Each row comes from the steps of one walk. Every step used is in the known rows, and no mark comes twice. Write the walk behind each row, first mark first.
Known rows:
keniz, vide: [-1.14 -0.77  3.20  0.61 -0.92  0.88 -1.17  0.10  0.03  0.58  0.79 -1.33
 -0.22  1.16  0.89  0.32  0.62  0.13  0.07  1.36  0.60 -1.01  0.06 -0.03
  0.41  0.51]
viduf, keniz, vide, bavore, tibub, zizu: [-0.93  0.42  5.68  5.38  1.35  2.32  0.57 -5.26  0.74 -1.42  4.09 -1.39
 -0.54 -0.05 -1.10  0.62  1.37  0.65 -1.34  5.71  1.94  0.63  0.77 -0.28
  0.84  2.56]
pulil, bavore, tibub, zizu: [ 2.17  0.61  1.36  1.97  0.97  0.08  3.56 -0.35 -3.11 -1.53  1.69 -1.58
  0.56 -1.40  1.23  0.88  0.89  1.56 -1.29  1.08  0.88  1.85  2.75  0.06
  0.09  1.86]
bavore, vide: [ 1.51 -1.73  1.64 -1.36  1.09  0.60 -0.39 -1.41 -0.07 -1.08 -0.45  0.73
 -0.15  0.12 -0.72  0.74 -0.67 -0.03  0.05  2.61 -0.04  1.78 -0.50 -0.26
  1.11  1.29]
gulo, bavore: [-0.63 -0.13  0.27 -0.14  2.33 -0.27  0.86 -0.69 -0.86 -0.28 -0.54 -2.21
 -0.80  0.35 -0.12 -0.65 -0.33  0.88 -1.36  1.96 -1.13  1.95  0.44 -0.32
  0.51 -0.40]
dozum, bavore: [ 1.74  0.57 -1.34 -1.05 -0.60 -0.61  0.53  2.28 -0.37 -0.81  0.66 -1.39
 -0.37  0.54  0.97 -0.49  0.34  0.86 -1.32 -0.02  0.20  0.52  0.34 -0.54
 -0.99  1.17]
dozum, bavore, tibub: [ 1.49 -0.32 -0.81 -1.98  1.12 -0.23  0.57  1.07  0.77 -2.12  1.21 -0.75
 -0.07 -1.26 -0.07  0.11  0.38 -0.53 -0.98  2.54  0.33  2.69 -0.04 -0.53
 -0.44  2.54]
tibub, zizu, viduf, keniz, pulil, bavore: [ 1.76  1.35  3.81  1.39 -1.55  1.60  2.21 -2.57 -4.87 -1.59  4.14 -3.53
 -1.59  1.36 -2.27  1.35  0.64  0.95 -1.27 -1.78  0.54 -1.85  0.80  2.55
  0.42  0.54]
keniz, vide, bavore, tibub: [-0.27 -1.19  4.61  3.38  0.88  1.82 -1.06 -1.52  1.11 -1.38  1.74 -1.51
 -1.60 -2.22 -0.96  0.21  1.11 -0.17 -0.19  6.36  1.10  0.92 -0.04 -0.54
  1.74  3.11]
zizu, viduf, keniz, pulil, bavore: [ 1.02 -0.11  3.13 -0.67 -0.69  2.25  0.35 -1.95 -3.82 -1.87  3.63 -2.58
 -2.84  0.31 -3.38  2.64 -0.24 -0.62 -0.54 -0.99 -0.11 -1.75 -0.89  2.09
  0.94  1.50]
viduf, keniz, pulil, bavore, tibub: [-0.08 -1.69  2.58  0.18  2.52  2.48  0.97 -2.06 -2.46 -2.41  3.27 -1.94
 -2.31 -2.17 -1.53  4.34  0.30 -1.19 -0.32  1.61  0.00  0.55 -0.35  0.28
  0.96  2.84]
tibub, zizu, viduf, keniz: [ 0.51  2.20  2.20  0.26 -0.92  0.60  0.81 -4.77 -0.49 -0.85  2.99 -0.12
  0.70  2.81 -2.93 -1.01 -0.27  0.17 -1.03 -0.67  0.87 -0.40  0.07  2.23
 -0.34 -0.66]
zizu, tibub: [-0.44 -0.81  0.28 -2.80  0.14 -0.65 -0.60 -1.69  0.17 -0.87  0.90 -0.18
 -0.11 -1.22  0.45  0.43  0.67 -2.01  0.60  1.83 -0.28  1.86 -1.21 -0.38
  0.19  1.20]
bavore, dazuba: [-1.13 -0.42  0.57  2.15  2.03  0.52 -1.06  0.82  1.44 -1.05 -0.27  0.48
  0.01  0.15 -0.96 -0.47  0.08 -0.65  1.54  0.18  0.20  1.52  2.74  0.19
 -1.60 -0.69]
pulil, bavore, dazuba: [ 0.52 -0.23  0.60  2.82  2.10  0.86  0.71  2.16 -1.79 -1.55  0.60 -0.76
 -0.96 -0.51  0.18  1.23  0.26  0.96  0.62 -0.71  0.30  1.35  4.02 -0.33
 -1.57  0.80]
bavore, vuti, keniz, vide: [-1.83 -1.82  2.03  1.68  0.89  3.32 -3.58 -0.46 -0.05 -0.07  0.05  0.70
 -0.88  1.31  2.01 -0.29  2.25 -0.65  1.50  2.86 -0.14  1.40 -1.61  1.06
  0.47  1.53]
pulil, bavore, viduf, keniz, vide: [ 0.84 -1.40  5.17  2.14  0.31  1.80 -0.90 -3.29 -2.80 -1.24  4.54 -1.00
 -2.20  2.52 -1.31  3.14 -1.15  2.32 -0.56  1.79  0.55 -0.57  2.70  1.45
 -0.07  1.60]
tibub, zizu: [ 0.82  1.33  0.69  2.17 -0.77 -0.60  1.91 -0.64 -1.18  0.33  0.46 -0.95
  1.26  1.00  1.17 -1.27  0.75  1.66 -0.67 -0.84  0.60 -0.14  1.60  0.54
 -0.42 -0.90]
pulil, bavore, tibub, zizu, viduf, keniz, vide: [ 0.37  0.70  5.75  0.73 -0.10  2.18  1.43 -4.65 -2.63 -2.13  5.13 -2.17
 -0.24  1.65 -1.98  1.46  0.50  0.22 -1.53  2.60  1.70  0.59  1.21  1.57
  0.48  2.69]
keniz, vide, bavore: [-0.13 -0.18  4.12  4.24 -0.98  1.58 -0.87 -0.25 -0.18 -0.10  1.53 -2.06
 -1.91 -0.44  0.02 -0.18  1.13  1.27 -0.54  3.77  0.88 -1.16  0.17 -0.62
  1.18  1.80]
vuti, keniz, vide, bavore: [-0.33 -0.30  3.16  6.39 -1.17  2.28 -3.18 -0.26 -0.06  0.83  0.74 -0.02
 -2.75  0.31  0.49 -1.20  1.55  0.71  0.17  3.56 -0.63 -0.80 -1.05  0.29
  1.35  1.62]
gulo, bavore, vide, keniz: [-0.10 -2.09  1.65  0.32  4.94  1.49 -1.30 -2.67 -0.69 -1.26 -0.18 -0.13
 -1.75  1.03 -0.46 -0.11 -1.51  1.01 -0.77  4.42 -2.29  4.03 -0.27 -1.37
  2.01  1.93]
vide, bavore: [ 1.11  0.48  0.87  3.56  0.01  0.60  0.20 -0.53 -0.15 -0.65  0.57 -0.58
 -1.57 -1.59 -0.82 -0.47  0.50  1.08 -0.61  2.25  0.19 -0.25  0.14 -0.33
  0.85  1.23]
bavore, tibub, zizu, viduf: [ 1.37  1.23  2.48 -0.55 -0.44 -0.40  1.12 -2.73  0.03 -1.86  1.65 -0.40
  1.35 -0.08 -2.63 -2.18  0.17 -0.77 -0.33  1.77  0.81  1.81  0.60  2.50
  0.67  0.43]

Write each row's walk:
[-0.13  0.24  4.42 -0.09  0.32  1.49  0.40 -4.95 -0.37 -2.37  3.67 -1.62
 -0.27  0.18 -4.44  0.14  0.43 -2.05  0.00  1.62  0.60  0.36 -1.04  3.12
  1.03  0.45] : bavore, tibub, zizu, viduf, keniz, pulil
[-1.40 -0.12  4.35  4.22  0.30  2.71 -1.30 -3.58  0.51 -0.38  3.23 -1.07
 -2.10  0.69 -1.08  1.39  0.74  0.65 -0.99  3.95  1.02 -1.37 -0.49 -0.85
  0.75  2.08] : viduf, keniz, vide, bavore
[ 2.42 -1.80  4.83 -2.05  0.40  2.90 -0.07 -3.31 -3.96 -2.91  3.18 -1.86
 -3.05  0.32 -4.08  3.34 -0.87 -0.74 -0.49  1.57 -0.14  0.16 -1.32  1.84
  1.98  2.72] : zizu, viduf, keniz, pulil, bavore, vide
[ 0.25 -3.09  3.29  0.88  2.09  2.37 -2.67 -1.03 -0.83 -1.18  0.56 -0.28
 -2.33 -0.08 -0.90  1.30 -0.50 -0.61  1.38  2.07 -1.56  0.77 -1.33 -0.08
  2.31  2.10] : bavore, vide, keniz, pulil
[ 0.79 -0.92  3.80 -1.59  1.06  2.44  0.30 -3.09 -2.53 -3.17  4.02 -1.92
 -2.58 -1.41 -4.40  3.05 -0.20 -2.02 -0.31  1.65  0.10  0.39 -1.12  2.22
  1.49  2.78] : zizu, viduf, keniz, pulil, bavore, tibub
[ 2.10 -2.03  3.46  3.80  0.75  1.61 -1.75  0.24 -4.20 -1.58  3.10 -1.47
 -3.73 -0.15 -1.29  1.77 -1.16  2.38  1.09 -0.25 -1.82 -0.38  2.46  2.03
  1.45  1.65] : vide, keniz, pulil, bavore, viduf
[-1.60  0.52  6.22 -0.06  2.20  1.44  0.52 -6.61 -0.20 -1.83  3.69 -3.19
  0.00  2.61 -3.18 -1.02  0.10 -0.30 -1.99  5.41  0.56  2.67  0.20  1.71
  0.95  0.85] : gulo, bavore, tibub, zizu, viduf, keniz, vide
[-0.66 -1.15  3.84  2.99  1.04  3.11 -1.24 -0.89 -0.36 -1.58  1.31 -2.01
 -1.56 -0.97  0.82  0.40  2.35  1.15  0.16  5.30  1.48  0.76 -0.39 -0.20
  1.27  2.94] : keniz, vide, bavore, vuti
[ 1.43 -1.30  4.93  7.30 -1.15  1.64 -4.26 -1.62 -0.24 -0.15  1.99  0.81
 -3.39  1.02 -1.67 -1.55  0.18  1.85  0.95  4.69 -1.00 -0.07  1.09  2.60
  1.43  1.01] : vuti, keniz, vide, bavore, viduf
[ 0.36 -1.94  3.92  1.40  0.68  1.16 -1.78 -3.77 -0.63 -1.55  3.25 -0.47
 -2.31  1.10 -3.93  1.86 -1.26 -0.03  0.99  0.96 -0.58 -0.77  0.55  2.98
  0.47 -0.60] : bavore, viduf, keniz, pulil
[ 2.88 -2.62  3.42 -0.10  0.56  1.60  1.00  0.95 -4.52 -1.80  0.68 -2.74
 -2.43 -1.39  0.00  3.18  0.11  0.78 -0.14  1.40 -0.43  0.35  0.26  0.21
  1.83  2.39] : keniz, pulil, bavore, vide
[ 1.62 -2.50  3.61 -0.08  1.95  2.82  0.60 -2.25 -3.86 -2.17  2.40 -1.82
 -2.70 -0.20 -1.23  4.83 -0.37  0.07 -0.61  1.58 -0.17  0.22 -0.48 -0.07
  1.49  2.73] : viduf, keniz, pulil, bavore, vide
[-1.27 -1.25  1.78  2.15  0.78  1.88 -2.35  0.36 -0.70 -0.18  1.11 -0.93
 -2.09 -0.11 -0.25  0.47  0.06 -0.53  1.17 -0.44 -1.55 -1.00 -0.96  0.17
  1.31  0.86] : vide, keniz, pulil
[ 1.92 -1.78  1.39  1.19  2.64  2.23 -0.42 -0.80 -3.10 -1.45  1.16  0.70
 -1.89  0.15  0.91  2.21 -1.07  1.63 -0.26  1.69 -1.03  2.08  0.89 -1.46
  1.56  3.73] : pulil, bavore, vide, keniz
[ 0.48 -0.55 -0.37  4.65  1.76  3.05 -2.25 -1.01 -0.18 -1.21 -0.23  1.53
 -2.35 -1.54  0.34 -0.91  2.12  0.36  0.85  3.80 -0.71  2.25 -1.60  0.65
  1.10  2.29] : vide, bavore, vuti, keniz
[-0.84 -0.21  5.94  1.61  0.61  3.10 -2.01 -5.78  1.61 -2.49  4.35 -0.69
 -2.08 -0.41 -4.97  0.49  0.08 -1.57 -0.45  6.54  1.28  0.70 -1.56  1.01
  1.98  3.46] : zizu, viduf, keniz, vide, bavore, tibub
[ 0.74 -0.24  3.33  2.51  1.66  1.83  2.82 -2.66 -3.52 -2.10  3.80 -2.90
 -1.00 -1.05 -0.49  3.18  1.05  0.40 -1.05  0.76  0.71  0.40  1.28  0.82
  0.51  1.94] : viduf, keniz, pulil, bavore, tibub, zizu
[ 1.87  1.49  2.78  0.15  0.86  1.36  2.60 -4.75 -2.66 -2.65  4.23 -0.70
  0.01  0.54 -2.78  1.18 -0.08  0.12 -1.59  1.21  1.15  1.55  1.14  1.76
  0.29  2.23] : pulil, bavore, tibub, zizu, viduf, keniz
[ 0.28 -1.09  1.67  2.90  0.86  2.21 -0.59  1.73 -4.09 -0.72  1.93 -2.22
 -3.09 -0.73  0.95  2.12  0.25  1.12  0.31 -1.34 -1.51 -1.06  0.47 -0.32
  1.38  2.31] : vide, keniz, pulil, bavore
[ 0.99 -0.99 -1.24  1.59  1.89  2.83 -0.68  0.71 -3.33 -1.17 -0.05  0.94
 -1.69 -0.50  2.32  1.24  1.80  0.78  0.44  0.57 -0.80  2.37 -0.41  0.58
  0.22  2.39] : pulil, bavore, vuti, keniz
[-0.19  1.11  5.95  3.38  0.07  3.79 -0.41 -5.98 -0.98 -2.43  4.28 -2.17
 -0.82  1.98 -2.12 -0.62  2.03  1.27 -1.00  4.62  2.34  0.30 -0.41  1.92
  0.84  2.35] : tibub, zizu, viduf, keniz, vide, bavore, vuti
[ 1.28  1.83  3.49  3.05  0.77  1.47  0.98 -6.34  0.49 -2.84  3.88 -0.11
 -0.57 -0.59 -4.75 -0.96  0.17 -0.32 -1.37  4.29  1.21  1.50 -0.22  1.68
  1.05  2.04] : vide, bavore, tibub, zizu, viduf, keniz
[ 0.65  1.18  4.49 -1.03 -0.63  1.18  0.29 -3.72  0.22 -2.32  4.90 -2.20
  0.34  2.73 -1.93 -0.64  0.69 -0.42 -1.91  3.41  1.84  1.19  0.14  1.49
 -0.56  2.42] : dozum, bavore, tibub, zizu, viduf, keniz, vide
[ 1.08  0.80  5.39  3.52  0.20  2.13  0.61 -5.41 -0.43 -3.06  4.28 -2.23
 -1.90 -1.36 -5.23 -0.36  0.90 -0.92 -0.62  3.89  0.93  0.19 -0.92  2.67
  1.94  1.79] : vide, bavore, tibub, zizu, viduf, keniz, pulil
[-0.13 -2.05  1.13  1.74  2.73  3.73 -0.87  1.09 -4.28 -2.11  1.75 -2.22
 -2.86 -1.24  1.68  2.70  1.40  0.94  0.98  0.24 -0.96  0.85 -0.40  0.00
  1.36  3.51] : vide, keniz, pulil, bavore, vuti
[-1.76 -1.09  4.00  2.98  2.14  4.39 -1.49 -4.37  0.20 -1.90  3.00 -1.16
 -1.91  0.25 -0.50  1.97  1.92  0.54 -0.31  5.30  1.69  0.57 -1.17 -0.57
  0.89  3.25] : viduf, keniz, vide, bavore, vuti
[-0.23 -1.73  1.86 -0.01  2.66  3.79  0.76 -1.68 -3.89 -2.61  2.68 -2.51
 -2.33 -0.85  0.21  4.52  1.57  0.13 -0.18  0.54  0.35  0.40 -0.65  0.49
  0.44  2.70] : viduf, keniz, pulil, bavore, vuti
